What can hang from each mark
puva: fegonu nikatab tutenu
fegonu: kore nikatab
tumino: fegonu kore tutenu
kore: fegonu gopo nikatab tutenu
gopo: fegonu
tutenu: fegonu gopo nikatab
nikatab: kore puva tumino

Known rows, with every way that one mark hangs from another
gopo{fegonu{kore{tutenu} nikatab{puva tumino}}}: [ -1   3  24  -1  -4  -7   2  -2   7  -5  -9   7   9  -1  -7   8   8   5
  -6 -13  -9  30   6  -7  -6   9  -9  14 -33 -12   6  -6  -4 -13   2  -8
  -2  -5  13  -6  -2  -2]
tumino{kore{gopo}}: [  8   1   6  -4  -2   5 -12   8   1  -4 -14   6   8  -5   1   5 -11   0
   1   2  -4   1   0  -3   7   6   6   0   9  -4 -11  13   5  -1  10  -2
   2   3  -8  -9  -4   7]
fegonu{nikatab{puva tumino{kore}}}: [ -5  -5  15  -3   4  -2  -3   2   5 -26   6   8   4  -6  -3  -4  -8   3
 -10   1  -5  11   7 -11  -4  30  -3   9 -24  -2  -2  -1   5 -14  13  -2
  -6   4   8  -3  -9 -13]
nikatab{kore{fegonu} puva tumino{tutenu}}: [ 15   2 -14  -1  12 -10   5   8  -2 -13   6  -3  -2   4  -9 -25  -1   5
   3  18   2   8   5 -17  -7  17  -8  10  -1 -17   2  13   3 -12   7  -9
 -11   5   5  -8 -12 -28]
nikatab{kore{fegonu} tumino}: [  7   1 -16   4   7 -11   2   7  -1   0  12  -6   0   5 -11 -16  -7   4
  12  10  -1   2   7 -15  -1   9 -16   5   2 -14  -1  13   3 -20   1  -7
 -12  -4   8  -3  -3 -11]
fegonu{nikatab{kore{gopo} tumino{tutenu}}}: [  5  13   4   2  -5  -4   8  -2  10 -11  -4  -4  -3  -3  -5   3  -8  -1
  14   4  -6  10   5 -13  -3  16   0   6  -2  -3   5  16  -6 -11   4   0
 -11  -6   5  -4  -7 -11]
puva{nikatab{tumino} tutenu{fegonu}}: [  2   4 -21  11  -1  -2  -8 -14 -10  -7   8  15 -10   7  -6 -10 -27  -6
   8 -13  10 -13   5  -5  -3   5  -4  -2  -2  13   5   3 -12  -1   1  -8
   4   3  -3   6  -4  -3]
kore{gopo nikatab{tumino} tutenu{fegonu}}: [  9   1  -7   8 -13 -14 -11  14   1   2  -8   2  -5  11 -18   8  18   2
   3  -1   9 -16   8  -6  13 -18 -14   9  -9 -11  -1  39   1  -6   2  -4
   7  -8 -14 -24  -2   7]
tutenu{fegonu nikatab{kore puva}}: [ -2  -7  -8   8   5 -11 -11   2  -8  20   1  -4   0  -5   0 -10  14   6
   9   2   2 -22   7 -11  -1  -3  -6   2 -12   3  -1  -5 -10 -13   7  -4
 -19   4  15  -4   3 -30]
nikatab{kore{gopo{fegonu} tutenu} puva tumino}: [ 12  -3  -1  -7  -4 -14   7  -7  -3   1   3  -2   7   1 -14  -5   3   3
   6  18  -4   5  12 -19  -1   0 -19  13 -13 -27  -1  21   4 -17   1 -13
 -18  -3   5 -19  -8  -9]
gopo{fegonu}: [ -1   0   0  -6  -2  -4   1  -4   5  11  -7  -1   7  -4  -3   3   9   1
   6 -10  -5  16   1   1   1  -6  -7   8  -6  -5  -2   1  -2   0  -8  -2
   5  -3  10   6   2   7]
tumino{fegonu kore{tutenu{gopo}}}: [  6  -7   7   1   0   1 -14  13  -7  -9 -24   0  17   1  -5  -6  -5   4
  -3   1   5  -7  -2   4  13   4  13   3   1   8  -9   0  -5  -4  13  -5
  -5   0 -12  -7  -3  12]
puva{fegonu nikatab{kore{gopo} tumino} tutenu}: [ 14  13 -21   0 -10 -10   3 -21  -6   1   9   9  -9  11 -12  -6 -45  -9
  21  21  -2 -18  -2 -18 -11  15  -7  -9  14  -5   8  19  -5  -3   0 -13
   0   4 -10  16  -6   4]
tutenu{gopo{fegonu} nikatab{kore}}: [ -4  -5  -3   0   1 -17  -2 -10 -10  12  -5  -2   9  -1  -6   8   4   6
  26  -3  -5   2   8 -10   6 -12  -7   4   4  -1  -7  -6 -21  -9   0  -2
 -21  -9  17  10  14 -20]
tumino{tutenu{gopo nikatab}}: [  3   9  -4   8   2  -7  -2  -1  -8  -8 -18   5  -6   3  -2   8   8   4
   9  -2   7  -2   4   0   9  -5  15   1  15  12   3  -2 -19   9   7   0
  -8   2   0   1   7 -20]
puva{fegonu{kore nikatab}}: [ -4   9  18   2  -7  -7   7   4  12   8  -7   2   3   2  -3   9  -5   1
   1   2 -10   5  -7  -6 -12  22   7  -6 -13   1  13  -5  -4   0   4  -2
   0   0  -2  14   4   4]
gopo{fegonu{kore{nikatab{puva{tutenu} tumino}}}}: [  6   3   5  -3  -2  -7  -4  -4  -4  -4  -2   5   5   8  -7  -4   6   3
  -1  -7  -6  20   3  -2 -12  -8 -11   9 -23 -16  -1  -2   1  -4   4  -2
  15  -6   5   9  -3  -4]
gopo{fegonu{nikatab}}: [ -6   2  11  -8  -4  -2   1  -4  15   2  -9  -1   7  -8  -2   9   3   0
   5 -15  -9  24  -1  -2  -2   4  -7  12 -13   1   0   1  -5  -6  -8  -1
   5  -7  14   8   0   4]
nikatab{puva{tutenu{fegonu}} tumino}: [  0  -5 -13   8   4  -7  -1  -2  -9 -14  14   6  -2   5  -8 -18   5   0
  -6   1   9 -12  11  -7  -8   7  -3   7 -20   1   6   5   3  -3   7  -9
 -10   7  -2  -4  -9 -19]
puva{fegonu}: [  0   5  -3   0  -5 -10   7   1   5  11  -1  -2   0   3  -7   2   1   0
   4  12  -2 -10  -5  -4  -4  10   4  -7   2   1   9   5   2   5  -2  -4
   1   5  -7  14   4   7]
nikatab{kore{gopo tutenu{fegonu}} tumino}: [  8   3 -11   9  -7 -14   4   3  -2  14  -1  -5   2   4 -15  -2   6   1
  18   7   3 -11  13 -13   8  -4 -10   2  -2 -11   2  24  -5 -16   1  -9
 -23  -7  -1 -21   0  -3]
tumino{fegonu kore{gopo tutenu}}: [ 16   2   9   1  -6   9 -18  15  -2  -1 -29  -2  12  -1  -2   0  -8   3
  -7   6   3 -10  -3   3  14   0  12   7   3   0  -9  15   7  -5  12  -8
   3   2 -15 -18 -11  18]
nikatab{puva tumino{fegonu kore{gopo} tutenu}}: [ 15   1   2   2   7   3  -8   8  -7 -20 -12  -2   5  -1  -5 -15  -1   6
 -11  10   5  -6   7  -3   0  17  15  11 -12  -5   1  11  14   0  22  -7
   0  14  -8 -12 -16 -10]
puva{nikatab}: [  2  -1  -1  -6   0   2  -5 -14  -4  -4   4  10  -6   0   2   3 -30  -4
   4  -4  -1  -1  -4  -5  -2   6  -5  -3   2   2  -2  -4  -7   1   0  -2
  10   4   2   4  -1   5]
tumino{fegonu{kore{gopo tutenu{nikatab{puva}}}}}: [ 12   2  19  11  -3   5 -14   7  -9   9 -19  -4   5   4   1   4   2   6
 -12   5   2 -12  -2   2  -2  -6   9   8 -15  -5   6  -1   6  -4  12  -9
  -2   4  -6 -17  -8   1]
gopo{fegonu{nikatab{kore}}}: [ -3   2   8  -9  -4  -6   5  -6  13   7  -8  -5   9  -8  -2   2   0   0
  14  -9 -12  25  -1  -7  -5   5 -12  10 -11  -4  -3   0  -9 -12  -7   0
  -2 -10  18  11  -1   0]

Rows
[  0   7  19  -2   0  -4   5  -4   8  -6 -11   4   7  -2  -3   3   8   4
  -1 -15  -9  34   4  -4 -11  14   0  12 -29  -8   7  -7  -4  -5   5  -3
   1  -2  14   3  -3 -10] | gopo{fegonu{kore nikatab{puva tumino{tutenu}}}}
[ 13   4 -13   6   1 -13   0   9  -1  -2   3  -2  -1   8 -15 -11  -5   4
   7  13   3   3   7 -16   7   5 -17   6   5 -15  -1  17  -1 -24  -2 -12
 -14  -6   3 -14  -4  -5] | nikatab{kore{fegonu tutenu} tumino}
[  3   7   6  -2  -5  -4   1 -11  -1  13  -2  10  -2   6  -2   6 -30  -3
   6   2  -6  -2 -10  -7 -13  18   3 -14  -3  -3  10  -9  -6   6   4  -6
  11   6  -4  16   6  10] | puva{fegonu{kore} nikatab}
[ 11  -8   0 -11   7  -2 -22  23   2 -20  -6   8   4   3  -2 -14  -9   6
 -13   7  -2   7  -7 -10   1   9 -11  10  -2 -13 -17  14   9 -10  12  -1
  22   3  -5  -4 -11  -6] | tumino{kore{fegonu nikatab{puva}}}
[  1  10  -1  13   2  -6 -18  -3 -12  -5  -1   9  -6   0  -6   5   0   8
  -1   4   2  -9  15  -6  13   4   0   0  -3   1  -4  -6   3 -17  12  -3
  -3   6  12  -1   3 -11] | tutenu{nikatab{tumino{kore}}}
[  5  15  -7   3 -12 -10   8  -5   8  -5   3   2  -3   6 -10  -2 -20  -6
  13  19  -4  -8  -3 -15 -11  19  -2  -1   4   2  11  19  -2  -6   0  -8
  -8  -2  -9  16  -7  -2] | puva{fegonu{nikatab{kore{gopo} tumino}} tutenu}
[  3   6   6  -8   2  -3  -2   7   6 -17 -30   7  12  -5  -2   2   0   2
  11 -15  -3  27  -1   0   8  12  16   4   9  10  -9   0 -19   6   9   1
   0  -3   0   6   2  -5] | tumino{kore tutenu{gopo{fegonu{nikatab}}}}
[  6   2  -3   9  -3  -6  -9  10  -2  -2  -9   7   4   1 -12   2   3   3
   1  -2   5  -6  14  -5  15   5   0   1  -4  -3  -4  19   2 -10   9  -9
  -8   2  -5 -20  -1   6] | nikatab{tumino{kore{gopo tutenu{fegonu}}}}
[  3  15   5   1  -7  -9   5   6  14  -5 -11   3  -1  -1  -9   8  -6   0
   5  10  -4   0   0  -9   1  27   9  -2   0   2   9  16   2   0   6  -4
   1   5  -7   8  -2   4] | puva{fegonu{nikatab{tumino{kore{gopo} tutenu}}}}
[  0   5  30   3  -7   6   0   4  12  -1 -11   4   5  -3   5  19 -11   0
  -1 -11 -11  17  -4  -4  -8  12   5   4 -14  -4   6   3  -3  -2   8   0
  -3  -6   0 -10  -2  -1] | fegonu{kore{gopo} nikatab}
[ 11  11  -4  -5  -1   0  -8 -12  -3  -9 -11  14  -3   0  -6   3 -26  -2
   9  -8  -1  11   5  -6   6  11   1   1   5  -4  -4   9  -4  -1   6  -6
  12   5   3  -1  -4   6] | puva{nikatab{tumino{kore{gopo{fegonu}} tutenu}}}
[  2   0  16  12  -1  -9  -4  -2 -15  -4  -6  11   4  10  -7  11   4   7
  -5  -1   2   1  10  -6   2  -2   3   1 -15  -6   5 -12 -11  -7  12  -9
 -16  -1   1 -15   7 -15] | fegonu{kore{tutenu{gopo nikatab{puva tumino}}}}
[ -4   0   6  -5  -1  -6   2  -8   7 -13   1   5   4  -4  -6  -1   0   0
  -1  -7  -5  21   5  -7  -8   9 -11  16 -23  -3   3   3   0  -9  -3  -5
   0  -3  12   7  -8  -6] | gopo{fegonu{nikatab{puva{tutenu} tumino}}}
[ -4  -2   9   5   4  -6   6  12   5  -6 -18   3   7  -1   0   0  11   2
   8 -22   3  10  -1   0  -6  11  19   2 -11  15   9  -4 -25  13  11   1
 -14  -1  -4  -3   4 -24] | tumino{tutenu{fegonu{kore nikatab{puva}} gopo}}
[ 25   7  -2 -11   3   1 -20  27   6 -23 -26   7  -1   4  -1  -9  -5   4
  -8   8   1   9 -10  -8   5   6   2  13  14 -13 -14  32   7   3  15  -2
  26   6 -15 -15 -16  -8] | tumino{kore{fegonu gopo nikatab{puva}} tutenu}
[  3   1   6  -5  -6  -2   0  -6   8  -8  -4   4   3  -4  -4  10  -5  -3
   1  -3  -4  11   3  -8  -5   3  -8  17 -11  -7   2  22   4  -2  -2  -8
  -1  -2   1  -6 -11  -1] | kore{gopo{fegonu{nikatab{puva{tutenu} tumino}}}}
[ 17  -6   4  -7  -1   7 -24  14  -6 -16 -15  -2   9   2   1 -14 -12   3
 -11  12   1 -13  -7  -1  -4   0   3  11  -6  -6 -13  18  15  -2  19   0
  19   5 -18  -2 -19   4] | tumino{fegonu kore{gopo nikatab{puva{tutenu}}}}
[  8  -6   3 -12  -8 -11  -4   6   4  -3   2  -1  -3   6  -7   4   2   1
  -3  19  -3 -14  -6 -11  -9  -2 -12   7  -8 -20  -1  30  13   7   6   0
  15   3 -15  -2  -8  -1] | kore{gopo nikatab{puva{fegonu}}}
[  1   0   9  16   6  -4 -13  -3 -17  -1   4   0  -3   3  -3  -3   6  11
 -12   7   3 -15  12  -4  -2   3   2   7 -25  -5   7 -14   9 -14  16  -6
  -7  10  10  -4  -4 -21] | tutenu{nikatab{puva tumino{fegonu{kore}}}}
[ 15  15  -5   1  -2  -7  -1  -1  -3   4 -16  -2  -8   0  -1   0   4   3
   7  20   0 -10  -1 -11  -1   3   9   0  12  -4   5   9  -5   2   7  -5
  -6   8   0   0  -3 -22] | tumino{tutenu{nikatab{kore{gopo} puva{fegonu}}}}
[  4   0 -10   9  -8 -16  -9  12  -2  -2  -3   3  -6  13 -18  -2  22   4
   0  -4   9 -12   9  -4  10 -13 -15   6 -15  -4   0  19  -4 -12   1   0
   9  -7  -6 -12   0   2] | kore{nikatab{tumino} tutenu{fegonu}}
[  0   5   2  -4   0  -7   9   0   7 -12 -20   2   5  -1  -4   6   7   1
  13 -14   0  21  -1   1   3   3  11   7   6  10   3   3 -20  12  -1   2
  -4  -5   1   7   4 -10] | tumino{tutenu{gopo{fegonu{nikatab}}}}
[  4   3  -9  15   2  -5 -15  -4 -19 -19  -4   9   1   7  -6  -5 -11   4
   4   3  10 -17   9  -2   6  -2   9   3   6  14  -2  -3  -8  -6  12  -6
 -11   1  -5   8  -1 -14] | puva{tutenu{gopo nikatab{tumino{fegonu kore}}}}
[  1   4 -11   6  -5  -1  -3   2   5  -2  -4   2   1   0   0 -11  -6  -5
  11  -7   2  -5  -3  -4  -7   2   0   2   0  16   2   5 -14  -5  -1  -2
  -8  -6  -1   6  -6 -10] | puva{tutenu{fegonu{nikatab{kore}}}}
[ 16  -6  -6  -2   2 -12   0   8  -1  -7   6  -1   2   5 -13 -10  -6   4
  -1  23   1  -1   6 -23   0   8 -20  14  -4 -27  -2  31   8 -18   3 -18
 -17   0  -2 -29 -12 -15] | nikatab{kore{fegonu gopo tutenu} puva tumino}
[ -4   3   4   1  -1  -7   7  -4   7  -8   9  -3   1  -3  -6  -2  -9   0
  11   3  -8  10   7 -13  -6  19 -10   4 -13  -2   2   2  -5 -20   2   1
 -14  -7  12   4  -3 -11] | fegonu{nikatab{kore tumino}}
[  4   4   8  -2  -7 -10   4 -10  -3   8  -7  14   1  11  -8  11 -28  -3
   7   2  -3  -3  -9  -9  -5  15   4 -12   1  -1   9  -6 -16   6   3 -10
   1   2 -10   8   9  12] | puva{fegonu{kore{tutenu{gopo}}} nikatab}
[ 17  13  13  13   1   8 -13   7  -9   4 -29  -6  -2   3   6   0   5   8
  -9   3   4  -8  -3   5  -5  -2  23   7  -6   0  10  -4   2   5  18  -4
   3  10  -5  -9  -9 -15] | tumino{fegonu{kore{gopo}} tutenu{nikatab{puva}}}
[-18 -22  -2   2   6 -19   9   5   3  -3  11  -3  12  -5 -10  -7   7   3
  19 -13   1  -6  10 -13  -6  17  -4   4 -24   9   3   3 -21  -5   6   0
 -34  -5   6   0   6 -28] | tutenu{fegonu{nikatab{kore puva tumino}} gopo}
[ -3   7   2  26  -2  -8 -14   6  -9  24  -4   3  -4   2  -6  13  16   8
   7 -15   4 -18  17  -3   7  -6   4  -1 -17   2   9   2  -4  -9  12  -6
 -15   3   8 -14   9 -16] | tutenu{fegonu{kore{gopo}} nikatab{tumino}}
[  3  14 -11  25  -2  -4 -14   0 -13   5  -3  10  -7   8  -3  -3   5   2
   3 -11   8 -15  11   0   0  -8   5  -2  -8  12   8  -5  -8  -7   8  -7
  -7   0   2   1   2 -17] | puva{tutenu{fegonu{kore} nikatab{tumino}}}
